Each row was made from one small tree. The marks that hang from a mark follow it in brackets, in alphabetical order. Every link used is in the known rows. Write each row's tree.
Known rows
C[B H]: [-0.12 -1.39 -1.87 -0.41  2.34 -1.36 -0.31 -0.74  2.30  1.31  1.26 -0.23
  0.81  1.05 -1.90 -0.62 -1.01 -0.56 -0.40 -1.57]
M[Q]: [-0.19 -2.85 -0.26  0.23  1.96 -0.19 -0.04 -0.45  0.73 -0.05  2.33 -0.77
  1.27  0.01 -1.22 -0.73 -1.82 -0.86 -0.92  1.00]
Q[G H L S]: [-0.61 -2.39  1.03 -1.43  0.04  0.38 -1.72 -4.50  2.11  0.20  2.65 -2.26
 -1.93  1.20 -1.98  0.00 -0.05 -1.17 -0.89  3.41]
B[Q[C L]]: [-0.46 -2.41  0.05 -0.50  0.97 -0.32 -0.21 -2.44  1.10 -0.08  2.68 -1.27
  0.62  1.00 -0.83 -0.97 -1.46 -1.81 -0.37  0.44]
M[Q[B G H[C] L S]]: [-0.35 -2.68  0.42 -1.18  0.23 -0.33 -0.88 -4.99  4.02 -0.52  3.36 -1.34
 -0.72  1.03 -2.03 -1.44 -0.24 -1.56 -0.61  3.42]
Q[C[B H] L M]: [-0.59 -1.72 -0.83 -0.84  1.83 -0.41 -1.41 -4.62  3.41 -0.22  2.22 -1.02
 -0.06  2.17 -1.00 -1.69 -0.87 -1.26 -0.92 -1.39]
M[Q[G]]: [ 0.17 -3.30  0.04 -0.21  1.42 -0.02 -0.30 -1.32  1.20  0.09  2.29 -1.49
  0.36  0.04 -1.47 -0.72 -0.96 -0.87 -1.08  1.65]
C[B H[Q[G L M]]]: [-0.74 -2.36 -2.27 -1.05  1.20 -0.39 -1.05 -2.45  3.54 -0.02  2.23 -0.95
 -0.62  1.24 -1.61 -2.52 -0.54 -0.78 -0.90 -0.69]
C[H[Q[B G M S]]]: [-0.62 -2.64 -1.74 -0.71  0.53  0.61 -1.09 -3.99  3.35 -0.13  2.93 -1.22
 -0.07  1.36 -1.50 -1.43 -0.74 -0.82 -0.48  1.20]
G[Q[C]]: [-0.17 -2.25  0.61  0.11  1.46 -0.06  0.52 -2.87  1.33  0.64  2.86 -2.03
  1.23  0.56 -0.14  0.93 -1.96 -1.88 -0.36  0.01]
C[H[Q[B M S]]]: [-0.89 -2.26 -1.94 -0.37  0.94  0.43 -0.89 -3.27  2.97 -0.21  2.96 -0.61
  0.67  1.35 -1.29 -1.37 -1.40 -0.84 -0.40  0.66]
B[Q[G H L S]]: [-0.43 -2.92  0.47 -1.08 -0.65  0.81 -1.37 -3.14  1.67 -0.22  3.23 -1.36
 -1.13  1.26 -1.77 -1.04  0.08 -1.11 -0.51  2.80]
M[Q[C H L S]]: [-0.66 -2.59  0.95 -0.99  1.03  0.01 -0.95 -4.19  2.55 -0.75  3.93 -0.77
 -0.02  1.35 -1.56 -1.02 -1.22 -1.53 -1.11  2.56]
H[C[B] Q[G L M S]]: [-1.28 -2.57 -1.63 -0.43  0.36 -0.19  0.02 -4.44  3.19 -1.29  2.69 -1.20
 -1.24  0.91 -1.34 -3.39 -0.30 -0.88 -0.66  1.44]
H[Q]: [-1.09 -2.63 -1.48  0.05  1.70 -0.83  0.43 -0.64  0.78  0.21  2.36 -1.35
  0.91  0.00 -0.75 -0.91 -2.07 -1.46 -0.59  0.89]
Q[G]: [ 0.08 -2.67 -0.08 -0.21  1.41 -0.47 -0.38 -1.89  0.77  1.05  1.34 -2.41
 -0.19  0.24 -1.27  0.40 -0.70 -1.05 -0.64  1.32]
Q[B H]: [-0.36 -1.94 -0.57 -0.45  1.45 -1.77 -0.81 -2.76  2.81  1.51  2.09 -1.39
  1.08  1.30 -1.22  0.67 -0.79 -2.11 -0.01  1.24]
L[Q[B C[H] S]]: [-0.25 -1.99 -0.30 -0.28  0.64 -0.24 -0.52 -3.73  2.84  0.99  3.17 -0.65
  1.49  1.88 -1.36  1.22 -1.80 -1.56 -0.41 -0.39]
Q[B C H L S]: [-0.82 -1.54  0.77 -1.62  0.71 -1.37 -1.20 -6.85  3.93  0.44  2.91 -1.60
  0.03  2.25 -1.75  0.29 -0.99 -2.49 -0.29  2.22]
L[Q[B G M S]]: [-0.07 -3.12 -0.05  0.18 -0.45  1.04 -1.37 -3.76  1.99  0.37  2.41 -1.45
  0.53  1.54 -1.23  0.79 -0.73 -0.90 -0.77  0.53]

Write each row's tree
[ 0.04 -2.87 -0.18 -0.34 -0.25  0.94 -1.51 -5.47  3.58  0.42  3.43 -1.28
  0.41  2.40 -1.17  0.58 -0.50 -1.25 -0.72  0.02]  L[Q[B C[H] G M S]]
[-1.15 -2.10 -1.60 -0.84  0.79  0.52 -1.23 -3.74  3.20 -0.56  2.87 -0.92
  0.13  1.33 -1.39 -1.73 -1.67 -1.02 -0.55  0.78]  C[H[Q[B L M S]]]
[-1.20 -2.82 -0.43 -1.01  0.41  0.17 -0.35 -3.17  1.41 -0.53  2.50 -2.14
 -0.96  0.22 -1.57 -1.18 -1.46 -1.18 -0.91  2.49]  H[Q[G L S]]
[-0.67 -2.14  0.84 -0.50  0.80  0.37 -0.64 -2.34  1.81  0.38  3.16 -2.11
 -0.06  0.49 -0.42  0.45 -1.63 -1.89 -0.57  1.07]  G[Q[H L]]
[-0.17 -2.91 -0.24 -0.22 -0.34  0.43 -0.41 -2.92  1.97 -0.02  3.67 -0.82
 -0.60  1.26 -1.40 -1.32  0.61 -1.00  0.01  2.89]  B[Q[G H[C] S]]
[ 0.09 -2.43 -0.60 -0.56  1.99 -1.02 -0.21 -3.30  3.45  0.32  3.01 -0.70
  1.72  1.18 -1.42 -0.67 -1.63 -1.72 -0.52  0.40]  M[Q[B C[H]]]
[-0.42 -2.52  0.35 -1.15  1.44 -1.33 -0.87 -4.24  3.87  0.01  3.38 -1.23
  0.77  1.40 -1.26 -0.86 -1.24 -2.51 -0.80  1.63]  M[Q[B C H L]]
[-0.76 -2.39  0.90  0.00  0.15  2.08 -0.94 -3.84  0.99 -0.91  2.64 -1.84
 -0.04  0.69 -0.58 -0.19 -1.89 -0.75 -0.79  0.82]  G[Q[L M S]]
[-0.40 -1.57  0.73 -1.13  0.53  0.28 -0.35 -5.84  3.48  0.19  3.02 -1.85
  0.54  1.36 -1.21  0.59 -2.10 -1.93 -0.15  0.46]  G[Q[B C[H] L S]]
[-0.91 -2.15  0.78 -0.47  0.91  0.91 -1.33 -6.00  1.51 -1.04  2.55 -1.58
 -0.27  1.81 -0.95 -0.88 -1.35 -1.08 -0.97  1.18]  Q[C L M S]
[-0.42 -1.82  0.22 -0.92  0.96 -1.51 -0.68 -6.12  3.58  0.99  3.02 -1.12
  0.92  2.28 -1.60  0.79 -0.54 -2.20 -0.01  2.01]  Q[B C H S]
[-0.48 -1.93  0.58 -0.80  0.18  1.29 -1.09 -6.71  3.72 -0.51  3.29 -1.75
  0.40  1.86 -0.75 -0.12 -1.69 -1.61 -0.38  0.23]  G[Q[B C[H] L M S]]
[-0.45 -2.40 -1.87 -0.90  1.27 -0.65 -0.41 -2.43  3.27  0.80  2.56 -1.59
  0.24  0.79 -1.40 -0.89 -1.14 -1.45 -0.35  0.73]  C[H[Q[B G]]]
[ 0.09 -3.35  0.48 -0.70  1.28 -0.47 -0.65 -3.42  2.86  0.23  3.87 -1.46
  0.04  1.14 -1.19 -0.68 -0.13 -1.77 -1.06  2.30]  M[Q[C G H]]
[-0.87 -2.47 -1.41 -1.16  0.37  0.71 -1.42 -4.45  3.56 -0.45  2.88 -1.54
 -0.63  1.33 -1.54 -1.67 -1.01 -1.01 -0.67  1.31]  C[H[Q[B G L M S]]]
[-0.20 -2.63 -0.72 -0.53  0.05  0.24 -0.95 -2.78  1.69 -0.26  1.53 -0.67
 -0.21  1.38 -2.01 -1.86  0.01 -0.37 -0.62  0.05]  C[B[Q[G L M S]]]
[-0.19 -3.13  0.10 -0.17 -0.27  0.48 -1.51 -4.54  3.06  0.42  3.80 -0.83
 -0.17  2.57 -1.14  0.13  0.46 -1.15 -1.12  0.32]  L[Q[C[B] G H M S]]
[-0.28 -2.43 -0.52 -1.03  0.08 -0.66 -0.83 -2.44  2.26  0.44  2.06 -0.64
 -0.43  1.40 -2.28 -1.36  0.25 -0.91 -0.49  0.79]  C[B[Q[G H L S]]]
